What can hang from each mark:
rame: ruki sifu
pefo: lepug ruki
fana: sifu sipe
lepug: rodo
sifu: fana
ruki: daman pefo zifafa
sipe: fana pefo

Each row was made from one small tree. Brackets hold a mark, then the marks that hang from it, in alphabetical order. Every link used is in the known rows. Write each row's tree.
Known rows:
[sifu [fana [sipe pefo]]]: [-0.28  1.77 -0.56 -1.27  0.51 -0.40  1.01 -1.81 -0.57  1.15  0.29  1.30
  1.95  1.34 -0.91  0.76  1.21 -1.29 -2.04 -0.78 -1.78]
[fana sifu [sipe [pefo ruki]]]: [-0.84 -0.06 -2.36 -2.41  2.05 -0.07  0.35 -1.15  0.06  0.52  0.94  1.20
  3.40  2.26 -1.26 -1.10  2.21 -0.81 -0.91  0.45 -1.22]
[rame [ruki daman zifafa] sifu]: [-4.21  0.46  0.26  2.08 -1.33 -0.64 -0.86 -0.78  3.13  0.12 -2.83 -1.05
  0.51  2.10 -0.86 -1.15 -0.83  3.09 -0.20 -0.10 -2.09]
[pefo [ruki daman zifafa]]: [ 0.13  3.09 -0.24  3.03 -0.25 -0.12  0.47 -0.39  1.47 -0.83 -2.35  0.75
  3.54 -0.13 -0.34 -1.14 -0.85  2.18  0.06  0.32 -2.08]
[rame ruki]: [-2.43 -0.22  0.54  0.25  0.84  0.15 -1.40 -1.26  0.86  0.41  0.08 -0.81
  0.87  1.18 -0.36 -0.75  0.00 -0.89 -0.76  0.07 -1.66]
[pefo lepug [ruki zifafa]]: [-0.67  4.11 -2.12  1.28  0.16  0.46  0.30 -0.51 -0.04 -1.80 -1.53  0.11
  4.00  1.20 -0.55 -0.58  1.21  1.98 -0.92  0.60 -2.76]
[fana sipe]: [ 1.37  1.21 -0.65 -1.04 -0.17 -0.21  0.03 -1.15 -1.71 -0.19  0.98  0.22
  0.58  1.32 -1.40  0.60  0.90  0.20 -1.50  0.70 -1.48]
[fana sifu [sipe [pefo lepug ruki]]]: [-1.20  1.19 -3.26 -2.74  1.65  0.06  0.79 -1.29 -1.11  0.15  0.46  0.83
  4.28  3.37 -1.42 -1.17  2.94 -0.16 -1.39  1.03 -1.64]
[pefo [lepug rodo] [ruki daman zifafa]]: [-0.30  5.24 -1.83  3.81 -0.68  0.04  1.45 -0.19  2.34 -1.71 -1.71  0.24
  4.18  0.48 -0.17 -1.55  0.15  3.67 -0.88  0.64 -2.30]
[ruki [pefo lepug]]: [-1.00  3.69 -1.59  1.40 -0.40  0.65 -0.27 -0.54 -1.46 -0.14 -1.22 -0.25
  2.66  0.87  0.01  0.51  0.24  0.93 -0.95  1.34 -1.85]
[sipe fana [pefo [ruki daman]]]: [-0.59  1.61  0.26  1.15  2.22 -0.05  1.56 -1.34  1.83  2.00 -1.21  0.66
  3.71 -0.68  0.15 -0.81  0.44 -1.18  0.52 -0.11 -1.88]
[fana sifu sipe]: [ 0.50  0.28 -1.78 -2.10  0.27 -0.15  0.07 -0.73 -0.56  0.40  1.70  0.16
  0.27  2.38 -1.76 -0.36  0.57  0.54 -1.40  1.25 -1.43]
[ruki daman [pefo lepug]]: [-0.41  4.37 -0.58  2.72 -1.08  0.21  0.48 -0.57 -0.92  0.46 -2.54 -0.08
  2.86  0.96  0.10 -0.07 -0.87  2.06 -0.47  1.76 -1.62]
[rame ruki [sifu [fana [sipe pefo]]]]: [-4.72 -1.41 -0.70 -2.21  0.12 -0.79 -1.00 -2.49  2.25  1.48  0.18  0.08
  0.90  2.91 -1.27 -0.30  1.96 -0.86 -1.89 -1.35 -1.76]
[ruki daman pefo]: [-0.31  2.67  0.25  3.19 -0.83  0.03  0.08 -0.43 -0.11  0.84 -2.22  0.49
  2.04 -0.06  0.16 -0.06 -1.81  1.40  0.02  1.07 -1.17]
[ruki daman [pefo lepug] zifafa]: [-0.53  6.09 -1.04  4.27 -1.99  0.20  0.89 -0.06 -0.08 -0.70 -4.48  0.19
  3.54  1.04  0.03  0.12 -1.42  3.94 -0.46  1.42 -2.03]
[ruki daman [pefo [lepug rodo]] zifafa]: [-0.53  6.19 -2.01  5.47 -1.93  0.28  1.21  0.20  1.74 -1.10 -3.31  0.22
  3.56  0.51  0.17 -0.25 -1.51  4.88 -1.01  0.95 -1.79]
[fana [sipe [pefo [ruki zifafa]]]]: [-0.21  2.16 -1.71  0.44  0.88 -0.11  0.62 -1.10 -0.57 -1.12 -1.49  1.63
  4.33  1.13 -1.00 -0.04  1.97  0.92 -1.00 -0.71 -1.63]
[sifu [fana sipe]]: [ 0.79  1.87 -0.47 -1.13 -0.48 -0.44  0.28 -1.55 -0.15  0.42  1.26  0.67
  0.58  1.09 -1.05  0.62  0.38 -0.55 -2.27  0.04 -1.95]
[ruki daman pefo zifafa]: [-0.42  4.26 -0.10  4.78 -1.51  0.04  0.53  0.06  0.78 -0.19 -3.90  0.56
  2.64 -0.14  0.04  0.11 -2.39  3.27 -0.10  0.81 -1.56]
[sipe fana [pefo lepug]]: [-1.21  2.92 -1.25 -0.59  1.76  0.52  1.59 -1.20 -0.53  1.43 -0.10 -0.60
  2.58  0.91 -0.13  0.74  1.50 -0.92 -0.89  0.11 -2.55]

Which tree is each row?
[-1.16  5.61 -2.94  4.20 -1.07  0.79  0.59  0.23  1.21 -1.70 -1.92  0.08
  3.22  0.56 -0.07  0.28 -0.21  3.83 -1.47  0.59 -1.98] -> [ruki [pefo [lepug rodo]] zifafa]
[-2.34  2.93  0.60  4.72 -1.14  0.04 -0.63 -0.55  2.64 -0.15 -4.60 -0.03
  2.72  0.61  0.17 -0.65 -2.67  2.82 -0.06  0.47 -1.44] -> [rame [ruki daman pefo zifafa]]
[-0.45  3.36 -1.52 -1.87  0.13 -0.30  1.47 -1.93 -1.36  0.72 -0.06  0.82
  2.80  2.40 -0.93  0.68  1.93 -0.50 -2.49 -0.17 -2.18] -> [sifu [fana [sipe [pefo lepug]]]]
[-1.85  0.32 -1.48 -1.29  2.66  0.48  1.23 -0.82  1.70  2.50  0.72 -0.28
  1.37  0.95 -0.51 -0.19  0.26 -1.46 -0.14  0.16 -1.94] -> [sipe [fana sifu] pefo]
[-1.99 -0.05 -1.84 -1.31  3.45  0.55  1.05 -0.92  2.44  1.89  1.02  0.35
  3.40  0.53 -0.36 -1.07  1.03 -1.78  0.06  0.09 -1.89] -> [sipe [fana sifu] [pefo ruki]]
[-1.48  3.46 -2.00  0.60  1.82  0.61  2.03 -1.00  1.70  0.92  0.73 -0.46
  2.50  0.43 -0.03  0.44  1.70 -0.03 -1.32 -0.11 -2.30] -> [sipe fana [pefo [lepug rodo]]]
[-2.22  1.36 -2.76 -1.72  3.10  0.69  1.43 -1.05  1.38  1.36  0.63 -0.32
  4.04  1.65 -0.41 -1.03  1.92 -0.98 -0.37  0.74 -2.41] -> [sipe [fana sifu] [pefo lepug ruki]]
[-5.00 -0.11 -0.76  0.88 -0.51 -0.13 -1.68 -0.79  2.74 -0.35 -1.50 -1.15
  0.21  2.07 -0.96 -0.64  0.37  2.25 -0.66 -0.55 -2.31] -> [rame [ruki zifafa] sifu]
[-0.82  2.76 -2.57  0.96  0.87  0.50  0.35 -0.72  1.39 -1.23  1.54  0.03
  3.28  0.51 -0.15 -1.18  1.98  0.79 -1.33  0.60 -2.15] -> [pefo [lepug rodo] ruki]
[-0.46  4.85 -1.47  3.91 -1.29  0.33  0.88 -0.30  0.93 -0.04 -1.63  0.11
  2.79  0.40  0.35 -0.41 -0.61  2.75 -0.88  1.38 -1.42] -> [ruki daman [pefo [lepug rodo]]]
[-3.64  0.48 -0.90 -0.58 -1.66 -0.85 -1.17 -1.78  3.17 -0.26 -0.82 -0.43
 -0.04  2.80 -1.62 -0.17  0.46  1.99 -2.24 -0.84 -2.37] -> [rame [ruki zifafa] [sifu [fana sipe]]]
[-1.48  2.58 -1.66 -0.58  2.54  0.55  1.52 -1.45  0.30  0.87 -0.20 -0.10
  4.16  0.50 -0.13 -0.17  2.48 -1.45 -0.42  0.28 -2.57] -> [sipe fana [pefo lepug ruki]]
[-0.33  0.39 -1.39 -1.04  1.33 -0.55  1.20 -1.21  0.65  0.94 -0.53  1.44
  3.79  2.05 -1.16 -1.68  0.80  0.16 -0.40  0.96 -0.98] -> [fana sifu [sipe [pefo [ruki daman]]]]
[-1.24  2.54 -1.15  1.40  2.14  0.37  1.21 -0.85  2.04  0.29 -1.51  0.55
  3.91 -0.49 -0.16 -0.07  0.84 -0.08 -0.07 -0.99 -2.53] -> [sipe fana [pefo [ruki zifafa]]]
[-2.11  1.96 -2.36 -1.75  2.26  0.58  1.80 -0.86  0.82  2.05  0.55 -0.80
  2.37  2.14 -0.50 -0.26  1.11 -0.60 -0.81  1.01 -2.40] -> [sipe [fana sifu] [pefo lepug]]
[-2.09  2.35 -3.27 -0.49  2.26  0.73  2.11 -0.50  2.69  1.45  1.48 -0.65
  2.30  1.53 -0.41 -0.56  1.33  0.33 -1.14  0.56 -2.17] -> [sipe [fana sifu] [pefo [lepug rodo]]]
[-2.87 -0.33 -1.69 -2.00  0.64 -0.67 -0.12 -2.16  1.39  0.71  0.90  1.32
  2.45  1.78 -1.17 -0.28  2.90 -0.80 -1.50 -1.12 -1.95] -> [rame [sifu [fana [sipe [pefo ruki]]]]]
[-0.33  3.64 -2.31 -0.48  0.12 -0.19  1.72 -1.63  0.53  0.18  0.87  0.89
  2.81  1.86 -0.70  0.33  2.26  0.29 -2.97 -0.63 -2.06] -> [sifu [fana [sipe [pefo [lepug rodo]]]]]
[-2.93  2.33 -0.35  3.32 -0.36  0.48 -1.42 -0.61  1.87 -0.62 -3.00 -0.27
  2.37  0.64  0.01 -0.17 -1.58  1.63 -0.62 -0.01 -1.57] -> [rame [ruki pefo zifafa]]
[-0.65  1.80 -2.91 -2.89  1.02  0.05  1.14 -1.18 -1.66  0.77  0.44  0.20
  2.71  3.67 -1.50 -0.21  2.12  0.51 -1.78  1.00 -1.65] -> [fana sifu [sipe [pefo lepug]]]
[-0.21  4.02 -2.60 -0.05  0.42 -0.03  1.31 -1.19 -1.39 -1.43 -2.13  1.05
  5.15  2.11 -1.13 -0.07  2.91  1.75 -1.56  0.18 -2.17] -> [fana [sipe [pefo lepug [ruki zifafa]]]]
[-0.84  1.20 -2.95 -0.79  1.33 -0.03  0.74 -0.76  0.91 -0.50 -1.05  1.39
  3.91  2.30 -1.48 -0.94  1.51  1.34 -0.98 -0.04 -1.59] -> [fana sifu [sipe [pefo [ruki zifafa]]]]
[-1.16  0.93 -0.70 -0.01  2.93  0.45  1.00 -1.34  1.33  1.35  0.23  0.44
  3.32 -0.50 -0.02 -0.16  1.57 -2.07 -0.04 -0.55 -2.06] -> [sipe fana [pefo ruki]]
[-2.14  1.53 -2.42  0.25  2.57  0.53  1.26 -0.40  3.12  0.69 -1.00  0.43
  3.82  0.62 -0.47 -0.91  0.16  0.11 -0.04 -0.21 -2.27] -> [sipe [fana sifu] [pefo [ruki zifafa]]]
[-3.01  2.59 -1.67  2.53  0.03  0.70 -0.95 -0.80  2.26 -0.67 -0.62 -0.84
  2.65  1.24  0.23 -0.69  0.33  1.24 -1.43  0.78 -1.44] -> [rame [ruki [pefo [lepug rodo]]]]
[-1.57  0.54 -0.86  0.04  2.57  0.05  1.64 -0.98  3.18  2.37 -0.56  0.36
  3.66  0.44 -0.32 -1.71 -0.28 -0.94  0.63  0.55 -1.74] -> [sipe [fana sifu] [pefo [ruki daman]]]
